Every row comes from one small tree of marks. The marks that hang from a mark follow it in brackets, in alphabetical order. Every link used is in the known rows. Which tree was each row made from?
(in the rows, 128 means zero)
Known rows:
B{J}: [118 161 80 65 81 128 139 96 112 121 76 150 176 138 141 82 116 128 135 139 118 121 141 136 115 152 86 155]
B{J K N{G X}}: [99 147 50 113 60 113 180 115 125 116 107 126 164 86 154 93 133 123 199 96 66 156 164 131 137 150 80 161]
Q{P}: [122 113 98 79 81 109 120 101 103 133 95 142 150 123 123 121 132 135 86 159 127 86 139 124 124 129 134 117]
Q{P{B{N} E{G}}}: [83 152 72 164 130 104 137 128 110 155 102 113 186 76 149 110 119 121 126 128 126 98 151 118 83 89 117 111]
N{B}: [130 150 68 80 94 146 100 58 116 130 74 131 150 127 76 65 102 145 101 153 111 124 99 116 85 157 107 112]
N{X}: [121 137 103 94 91 118 175 76 114 115 105 144 172 143 143 97 123 124 124 163 106 114 136 131 115 151 127 122]
X{Q{P}}: [107 112 114 73 107 118 115 77 120 118 103 125 137 131 135 84 131 144 79 137 154 97 141 114 133 139 155 108]
P{B{K} G Q}: [91 111 189 162 163 158 107 116 162 133 113 124 119 171 154 125 114 121 232 156 123 143 103 41 93 162 109 67]
X{Q{P{B{K} G}}}: [91 86 161 161 159 127 104 149 151 122 122 125 145 177 165 115 116 118 183 126 166 117 113 58 130 154 150 62]
P{G}: [121 132 133 97 106 128 89 96 139 120 99 151 135 171 117 99 109 130 126 156 121 108 105 95 115 138 108 100]
B{J K N{G}}: [99 155 38 102 67 127 122 110 126 122 96 127 136 74 132 89 129 141 185 77 83 150 141 133 129 151 65 155]
B{J K N{G{E}}}: [96 159 37 127 82 128 113 107 131 170 113 130 117 57 114 96 123 127 201 73 90 164 121 117 131 146 89 159]
J{B{K}}: [152 152 87 101 130 151 117 71 163 151 120 161 166 141 133 103 121 141 175 128 123 124 112 137 118 215 121 89]
N{G}: [102 156 83 78 74 132 91 73 136 125 99 136 140 78 102 93 117 163 116 135 89 105 111 138 110 152 114 125]
X{Q{P{B{J N}}}}: [79 117 88 90 116 108 142 139 117 134 86 106 145 113 190 102 142 114 123 84 155 119 185 98 112 96 103 132]
B{J K}: [123 152 74 102 94 134 147 106 116 117 90 156 180 151 143 87 110 126 190 128 122 145 125 133 130 185 86 143]
B{K N}: [121 124 56 110 111 124 120 83 123 132 106 143 105 118 128 98 131 136 165 98 115 139 121 128 117 158 85 108]
J{B{K N}}: [146 141 55 95 128 139 113 70 160 158 120 147 125 115 136 104 137 133 172 89 118 137 133 130 115 182 98 92]
Q{P{B}}: [101 110 111 111 112 112 124 138 114 147 92 128 163 118 152 145 125 126 118 153 135 86 134 112 99 119 129 99]
P{B}: [101 138 103 108 128 137 119 109 130 138 91 141 158 126 150 118 111 134 149 139 130 107 111 119 83 146 106 96]
P{B{J K N} Q}: [84 134 107 125 135 142 149 114 133 140 89 110 120 118 186 116 136 111 230 102 113 167 159 77 89 140 63 125]
P{B E Q}: [96 192 171 108 152 136 142 79 125 146 92 107 159 116 146 108 110 130 178 153 112 133 122 98 73 127 104 103]

Write each row's tree:
[105 102 153 117 131 118 84 97 137 162 128 127 112 155 115 93 117 116 105 146 164 112 110 60 142 122 176 93] : X{Q{P{G{E}}}}
[109 100 155 93 116 115 91 101 136 114 114 128 129 169 129 87 125 132 93 146 158 98 133 74 140 126 152 92] : X{Q{P{G}}}
[129 162 66 83 68 133 185 87 101 115 68 127 213 144 120 57 103 109 129 163 94 142 148 120 95 154 97 155] : N{B{J} X}
[112 155 171 135 130 94 121 157 113 146 97 122 186 150 142 141 102 105 148 156 128 100 122 84 108 92 121 90] : Q{P{B E G}}
[128 149 62 115 96 132 150 79 168 146 141 130 152 76 142 110 141 138 185 94 67 136 152 134 125 179 117 106] : J{B{K N{G X}}}
[110 213 110 101 122 117 165 133 111 136 72 130 223 131 163 95 97 111 181 128 119 134 132 135 92 128 75 144] : P{B{J} E}
[113 171 41 132 80 158 102 90 124 169 88 126 167 80 68 63 89 129 192 123 89 169 84 104 114 183 104 151] : N{B{J K} G{E}}
[98 162 144 111 150 107 140 113 116 135 100 110 184 119 156 95 112 127 129 124 157 108 131 113 112 121 143 99] : X{Q{P{B E}}}
[89 117 117 90 79 109 151 83 128 106 120 108 161 90 140 86 136 149 94 144 110 97 159 118 141 136 171 121] : N{G X{Q{P}}}
[121 99 144 110 104 119 136 90 124 108 102 107 166 180 110 62 112 111 88 169 130 116 139 58 119 127 161 96] : N{B X{Q{P{G}}}}
[110 170 129 115 124 97 144 134 97 151 92 120 195 112 144 135 107 120 134 145 128 98 129 124 100 108 123 105] : Q{P{B E}}
[114 170 40 108 64 152 111 94 125 121 73 125 187 94 84 59 96 143 180 124 80 152 107 118 109 187 84 152] : N{B{J K} G}
[108 183 46 94 65 151 96 80 122 173 76 118 162 66 63 62 95 132 133 135 88 145 103 105 97 149 107 163] : N{B{J} G{E}}
[126 162 66 79 79 127 141 66 166 149 126 123 148 62 137 106 147 140 125 107 66 117 165 136 109 145 117 116] : J{B{N{G X}}}
[93 153 93 204 144 122 147 136 113 143 114 135 230 110 150 113 100 121 191 155 137 107 115 119 106 156 140 97] : Q{P{B{K} E{G}}}
[104 158 103 113 120 87 144 135 96 160 90 107 152 87 147 138 128 115 130 106 120 109 149 119 97 74 99 109] : Q{P{B{N} E}}
[113 155 70 97 61 140 137 64 123 118 90 112 178 88 84 70 109 144 115 159 61 124 114 122 94 156 123 125] : N{B G X}
[94 164 101 128 127 121 131 63 120 120 112 123 203 115 126 43 110 140 91 151 154 98 135 123 122 140 167 119] : X{Q{P{E{G}}}}
